Each row comes from the steps of one walk. Every step used is in the known rows, and no mark comes twice. Write the walk behind each row, first mark first.
In the rows, zero is written as 128.
Known rows
lides pezip gusiz bire dopir tazaz vegovu: [155 152 130 213 157 116 186 138 101 132 173 100 166 163  99 116 139 181
 130 107  85 186 175 145 155 116 126 124 233 120 163 128 242  75 139 187
 142 108 126]
tazaz pezip gusiz konof kovisat dopir bire: [141 150 120 196 122  89 142 101 153 122 176 170 124 145 128 121 106 115
 108 123  89 170 222 159 130  84 126 140 198 184 176 111 252 133 156 185
 148 121 125]
gusiz konof kovisat dopir tazaz pezip lides: [151 170 116 176 128  82 178 111 151 128 180 124 152 150 121 123 124 125
 118  47  96 155 191 172 125 142 148 158 178 146 174 125 122 117 162 132
 154 131 125]
dopir lides pezip bire: [134 140 118 207 142  90 170 117 118 177 167 129 141 127  88 115 124 154
 119 101 115 180 175 119 142  92  85 121 162 136 146 131 166 110 133 162
 131 108 130]
pezip tazaz dopir bire: [138 138 142 161 132 124 138  86 128 123 175 123 127 101 119 122 137 124
 118 132 121 184 153 158 131 139 131 144 168  91 145 141 140 161 117 158
 145 117 123]
kovisat dopir lides pezip: [138 146 118 169 142  98 165 108 131 141 174 116 141 118 115 131 118 145
  93  94 114 175 155 117 141 111 102 150 185 111 176 118 154  97 119 152
 119 123 130]
dodev tomasi: [159 135 120 147 140 117 128 113 144 142 178  95 133 114 126 129 124 123
 122 127 133 166 156 108 124 131 131 126 102 102 132 114  31 149 138 150
 110 127 125]
vegovu tazaz pezip: [161 134 123 153 136  98 152  85 116 157 166  80 145 167 106 129 130 140
 111 112 110 169 133 147 119 151  89 159 125 124 131 140 130 148 126 156
 141 128 126]
pezip lides dopir bire: [148 152 124 150 117 108 148 111 140 144 177 132 137  92 120 107 123 131
 116 118 110 183 134 157 133  99 123 127 199  87 149 162 133 142 136 158
 141 104 126]
dopir pezip bire: [130 137 110 182 147 104 159  91 138 167 169 153 134 140 101 116 125 140
 138 109 141 174 172 143 124 100  95 126 107 168 134 105 159 150 128 157
 132 124 137]
dopir pezip: [140 137 114 158 144 111 136  88 139 144 177 124 139 136 122 129 127 147
 136 107 153 165 139 142 122 115  88 146  91 157 145 108 131 151 133 157
 123 135 133]
konof kovisat dopir bire: [137 131 104 169 124 105 140  96 164 123 167 159 124 116 151 137 102 133
  97 156 108 172 193 128 123  94 122 138 151 149 161 108 202 149 130 161
 146 143 127]
kovisat dopir: [141 136 118 124 138 114 160 105 148 132 172 123 125 137 127 129 110 116
  91 114 111 168 140 128 122 135 152 152 149 115 153  97 132 122 113 148
 115 139 133]
tomasi dodev: [144 137 124 134 133 117 124 109 138 127 174  92 128 127 135 113 104 116
 100 123 103 173 118 119 109  94 146 153 131 142 148 130 128 140 145 191
 122 134 129]
bire tomasi dodev: [148 134 127 111 142 107 104 116 130 128 180  99 128 129 157 107 106 119
 126 101 100 167  97 119 126  81 128 145 138 124 139 123  88 133 144 193
 112 125 125]
bire pezip lides dopir: [166 147 138 142 129  93 142 144 134 138 185 104 131 120 113 112 126 155
 121  71 106 171  96 182 132  95 127 128 142  73 151 138 149 124 132 165
 112 100 128]
kovisat konof gusiz bire pezip tazaz: [160 145 123 163 156 105 166 136 181 127 173 129 102 102  97 149 106 142
 148 133  83 155 203 158 138  27 150 123 140 160 147 131 161 166 128 149
 134  88 122]
gusiz konof kovisat: [159 143 111 156 125 105 128 131 162 122 177 116 129 141 133 129 106 134
 127 124 103 147 166 157 119  96 135 149 101 166 138 113 163 136 176 170
 112 131 122]
kovisat konof: [148 151 123 122 134 104 138 113 162 141 170 131 124 128 118 133 108 113
 114 106 103 153 138 119 120 102 124 148 135 134 142 117 152 149 130 134
 107 127 123]
lides pezip tazaz dopir: [151 139 155 172 131  98 152 102 111 140 185  70 134 133 118 121 132 154
 103  92 109 178 145 151 131 153 126 154 156  77 140 133 175 129 116 180
 119  94 123]
dopir tazaz pezip bire gusiz konof kovisat: [151 147  93 189 147  71 149 121 115 151 172 153 135 172 112 122 121 130
 156  88  90 167 207 183 129  95 127 134 168 175 156 108 161 144 176 162
 136 130 129]
lides pezip tazaz vegovu: [152 158 142 160 128  96 183 105 132 134 179  53 162 139 119 134 139 170
 125  94  99 175 137 130 133 149 104 138 151  99 123 141 221 119 126 189
 131  96 135]
vegovu tazaz dopir lides pezip bire gusiz: [158 137 115 189 154  86 162 120 104 174 168 100 137 130  89 117 124 147
 127 106  76 186 161 178 141  83  85 141 216  86 162 166 198 122 128 158
 126 106 121]
tazaz pezip gusiz konof kovisat dopir: [151 150 124 180 129  84 158 118 148 132 182 133 129 178 129 117 103 119
 106  95  78 158 196 167 125 106 143 149 173 178 167 105 249 125 162 182
 129 124 126]
vegovu tazaz pezip lides: [160 152 137 150 131  87 173  96 134 171 169  72 154 155  98 117 131 145
 120  78  98 165 132 159 122 140 107 144 135 120 126 166 122 148 132 145
 161 116 122]
lides pezip dopir bire gusiz konof: [146 149 124 150 143  95 116 124 146 125 189 165 107 107 117 114 123 127
 119 108 103 177 180 167 140  35 139 134 242 121 173  98 217 119 130 188
  99  92 125]
bire gusiz pezip dopir tazaz: [150 137 107 164 174 110 166 131 126 126 184 143 120 148 100 117 145 149
 140  64 128 171 175 186 133 111 149 151 217 128 188  77 106 117 141 146
 118 123 126]
lides dopir bire tomasi dodev: [147 137 113 130 129 114  89 107 114 116 180 132 123  88 164 100 112 112
 116 134  98 188 104 134 135  58 105 146 216  87 161 141 114 138 141 202
 112 108 124]
pezip lides dopir bire gusiz konof: [162 166 114 117 129 101 128 141 148 129 183 151 124  89 114 109 113 111
 143 112  85 176 137 197 141  51 156 130 244  93 164 153 128 143 163 168
 112  96 125]
tazaz pezip lides dopir: [156 156 131 153 116  82 157 105 111 170 181 106 145 143 120  97 127 137
 111  72 110 180 113 170 136 146 111 141 181  85 143 154 155 145 141 168
 137 103 124]
vegovu tazaz dopir bire: [157 130 123 162 127 129 128  80 130 129 163 108 130 112 114 128 128 120
 107 157 112 182 144 163 122 134  93 161 168  86 150 160 129 139 114 151
 141 129 118]
kovisat konof gusiz pezip: [161 141  94 170 141 101 167 123 183 138 170 138 101 127  99 140 101 127
 135 123 112 155 202 150 131  76 107 154 148 172 164 122 129 145 155 160
 117 104 118]
konof kovisat: [152 129 113 165 129  98 137 116 147 144 174 106 134 150 147 129 106 155
 119 130 109 156 158 138 117 112 116 137  87 159 130 117 186 153 154 170
 131 139 124]
vegovu tazaz pezip bire tomasi: [152 129 122 156 148  80 158  95 107 180 164 119 139 173 107 111 131 134
 138  92  96 170 147 147 138 120  79 133 148 119 114 128 119 138 119 158
 138 109 125]

Which walk is each row?
[160 128 123 179 160 114 169 130 154 128 175 106 107 116  99 142 117 162
 153 147 102 165 191 171 142  56 156 117 115 156 137 128 129 151 131 175
 147  95 128]
konof gusiz bire pezip tazaz
[146 141  83 202 174  95 193 154 167 161 168 196 109 117  69 120 122 136
 141 105  99 165 226 170 158  27 101 127 210 177 180 125 201 149 158 139
 125 111 115]
kovisat konof gusiz pezip bire dopir lides
[147 152 139 150 122  82 158  97 131 172 175 110 144 151 112 107 124 139
 121  69 121 171 129 147 133 147 117 133 133 127 131 143 132 148 137 160
 156 118 124]
tazaz pezip lides
[158 136 119 167 141 122 136  76 129 139 174  87 142 135 116 127 135 140
 124 113 133 168 132 180 115 141  70 174 118 108 156 146 144 145 123 145
 127 131 122]
vegovu tazaz dopir pezip
[148 157 133 131 136 116 187 105 144 126 175  70 160 136 121 130 140 146
 138 105 101 167 122 143 126 160 126 136 136 108 118 143 188 142 132 163
 140 121 135]
pezip tazaz vegovu
[155 149  97 195 162  97 159 144 154 158 172 158 121 101 101 130 107 157
 125 135  86 165 212 136 166  11 101 129 222 154 176 147 225 140 145 152
 125  99 109]
kovisat konof gusiz bire dopir lides pezip
[156 160 123 151 138 110 178 123 117 141 185  85 155 124 111 111 141 137
 126  66 106 171 119 165 123 149 139 141 186  76 155 153  64 113 140 129
 130 118 131]
pezip lides dopir tazaz
[154 145 107 145 127 105 145 126 176 110 176 132 124 137 139 132  98 117
 101 121  91 150 178 155 120 100 156 159 141 152 159  97 177 124 156 159
 108 136 126]
gusiz konof kovisat dopir
[143 125 105 201 172 113 182 141 110 143 166 162 132 158  65 113 149 157
 126  84 129 181 194 165 143 122 141 139 182 139 168  76 105 111 142 148
 127 124 126]
gusiz pezip bire dopir tazaz
[140 162 125 154 143 115 179  84 147 127 180  86 168 130 123 135 149 161
 158  92 131 167 133 154 126 145  84 141 118 136 130 136 195 156 134 163
 144 122 139]
dopir pezip tazaz vegovu
[139 169 129 164 141 101 211 105 139 124 177  79 170 113 115 137 142 160
 114  78  93 176 149 130 144 140  97 145 211  90 162 145 223 106 120 155
 140 112 136]
kovisat dopir lides pezip tazaz vegovu
[142 144 109 172 143  86 136  99  67 149 178 125 141 145 135  87 134 112
 123  69  94 193 129 148 134 115  97 147 227  91 163 135  94 119 140 183
 127 109 131]
lides dopir tazaz pezip bire tomasi dodev
[147 121 110 174 147  96 156 126 134 157 165 163 117 149  95 107 118 147
 151  94 126 173 171 145 152 102 110 132 150 136 134  82  77 114 146 178
 119  97 123]
gusiz pezip bire tomasi
[145 133 107 182 182 120 178 118 148 144 182 133 128 121 108 127 133 168
 155 141 120 166 208 181 150  49 141 122 152 180 145 124 183 184 138 166
 148 109 125]
konof gusiz bire dopir pezip tazaz
[155 139  97 154 141  84 140 149 156 150 173 152 117 149 120 119  95 126
 149 127  73 159 192 177 126  45 156 121 147 176 135 105 206 152 177 178
 110 122 127]
pezip bire gusiz konof kovisat
[145 148 122 169 157 104 171  91 122 158 177 109 149 141 101 108 156 138
 108  78 113 165 145 169 129 123  79 152 195 121 162 149 187 142 123 124
 149 132 121]
vegovu tazaz pezip dopir lides
[139 127 106 149 134  94 121 102 157 124 174 168 124 115 174 131 104 137
 123 131 104 165 175 127 140  80 103 132 159 133 151 101 156 142 128 165
 137 134 123]
konof kovisat dopir bire tomasi
[152 160 114 158 159  76 166 150 154 119 189 112 139 113 125 141 113 158
 132  80  64 154 199 170 143  43 149 144 209 148 178 120 224 133 164 163
 113 107 127]
bire gusiz konof kovisat dopir lides pezip tazaz
[144 132 109 125 144 105 117 107 133 138 170 152 118 116 127 132 111 130
 139 147 115 180 144 144 134  76 127 125 164 133 149 120 137 161 130 171
 130 133 130]
dopir bire gusiz
[141 147 137 157 150 121 162 105 119 136 181  96 144 107 111 118 146 134
 130  93 117 169 129 168 138 151 121 150 165  93 152 156 129 149 136 132
 138 129 121]
pezip tazaz dopir lides
[151 158 136 190 147 104 155 143 132 136 186 102 142 132  85 118 124 143
 132  83  96 160 167 147 141  73 111 137 181 155 165 139 165  83 166 175
 108 100 127]
dopir lides pezip gusiz konof
[150 134 140 207 137 106 159 126 125 157 171 107 129 151  97 114 100 163
 116 133  94 180 192 120 142  80 144 123 172 156 141 121 189  99 139 200
 136  88 123]
lides pezip gusiz bire
[177 182  99 182 132 106 192 138 168 120 174 114 142  95 109 133 122 142
 163  97  72 168 165 189 146  73 104 129 224  89 177 187 168 109 148 139
 146  89 123]
kovisat konof gusiz bire pezip lides dopir tazaz vegovu
[158 146 128 175 135 105 145 145 161 127 185 107 130 159 122 119 105 134
 135 117  79 146 182 165 118  78 150 132 124 188 140 121 209 125 182 182
 116 122 125]
pezip gusiz konof kovisat
[139 135 104 116 145 106 136 103 144 128 169 167 112 112 134 136 104 112
 114 144 103 184 156 141 135  77 149 134 204 121 172 101 156 149 112 159
 127 138 133]
kovisat dopir bire gusiz
[158 153 134 164 136 110 159  87 149 155 179  80 154 124 107 115 134 146
 133  80 120 165 132 194 118 132  89 158 130 102 147 174 134 146 129 136
 148 120 119]
vegovu tazaz dopir pezip lides
[151 148 127 191 145 100 168 103  71 146 186  93 148 174 109 107 146 135
 120  76 104 182 140 166 127 162 107 146 202 110 171 137 144 112 139 162
 130 120 134]
lides dopir tazaz pezip gusiz
[154 153  87 133 152  95 143 146 164 118 179 150 129 120 137 134  99 124
 136 108  79 150 170 178 137  53 143 148 190 156 184 115 189 136 176 145
 111 146 124]
bire gusiz konof kovisat dopir lides
[133 142 117 169 152  97 174  96 165 127 185 116 144 131 143 140 124 162
 123  96 115 155 193 154 116 104 126 145 116 172 153 101 218 174 132 149
 142 131 134]
konof kovisat dopir pezip tazaz
[155 128  99 151 148 117 128 117 147 135 173 111 108 113 153 111  85 117
 146 160  87 170 162 133 142  33 141 133 165 159 143 147  77 140 158 207
 139 108 120]
konof gusiz bire tomasi dodev
[160 159 102 154 130 124 174 104 103 116 175  77 166 137 131 125 148 136
 130 101 110 180 105 159 126 185  89 157 193  63 158 150 136 100 140 151
 120 132 136]
lides dopir tazaz vegovu
[143 146 123 178 132  80 125 107 144 124 182 180 122 146 149 116 107 118
 135 101  85 163 201 159 148  71 108 134 206 167 168 106 211 125 154 189
 138 113 121]
tazaz pezip gusiz konof kovisat dopir bire tomasi
[145 136 112 181 170  92 178 116 100 182 163 139 152 156  76 108 152 148
 116  97  97 177 158 168 146 100  85 132 187 132 149 143 205 153 128 134
 149 135 122]
vegovu tazaz pezip bire dopir lides
[155 147 104 137 141 101 158 114 177 146 177 119 108 126 125 140 101 108
 129 130  92 150 170 135 120  75 114 138 131 157 144 143 152 158 135 146
 114 122 126]
kovisat konof gusiz
[165 140 147 166 126 109 128 109 148 128 171 110 130  97  98 126 134 145
 123 107 106 179 131 193 128  97 100 139 146  70 156 170 140 131 112 148
 154 110 117]
vegovu tazaz dopir bire pezip lides
[156 146 121 174 141  84 140 105 149 122 177 143 133 149 134 126 114 124
 130 112  63 158 203 171 137  66 100 145 210 158 163 130 201 125 148 173
 145 110 120]
vegovu tazaz pezip gusiz konof kovisat dopir bire tomasi
[148 136 109 155 123 119 127  99 119 130 172 141 125 104 129 119 123 127
 108 154 122 187 134 145 131 108 106 142 188  91 156 133 140 142 129 169
 119 117 129]
lides dopir bire
[158 124 124 166 137 117 122 128 138 131 162 141 117 126 104 131 107 158
 128 138 126 173 145 145 142  84 137 133 109 133 147  96 130 124 130 171
 130 115 124]
gusiz bire pezip
[144 148 123 155 151 112 161 100 120 134 189  98 146 118 121 121 145 155
 133  94 128 170 134 171 123 117 108 149 151 112 146 127 158 165 132 157
 115 104 136]
lides dopir pezip tazaz
[170 167 117 180 127 118 176 135 125 118 169 104 164 111 104 118 139 167
 151  86 101 184 121 185 147 129 116 133 204  62 165 159 132  88 145 152
 151 100 127]
gusiz bire pezip lides dopir tazaz vegovu
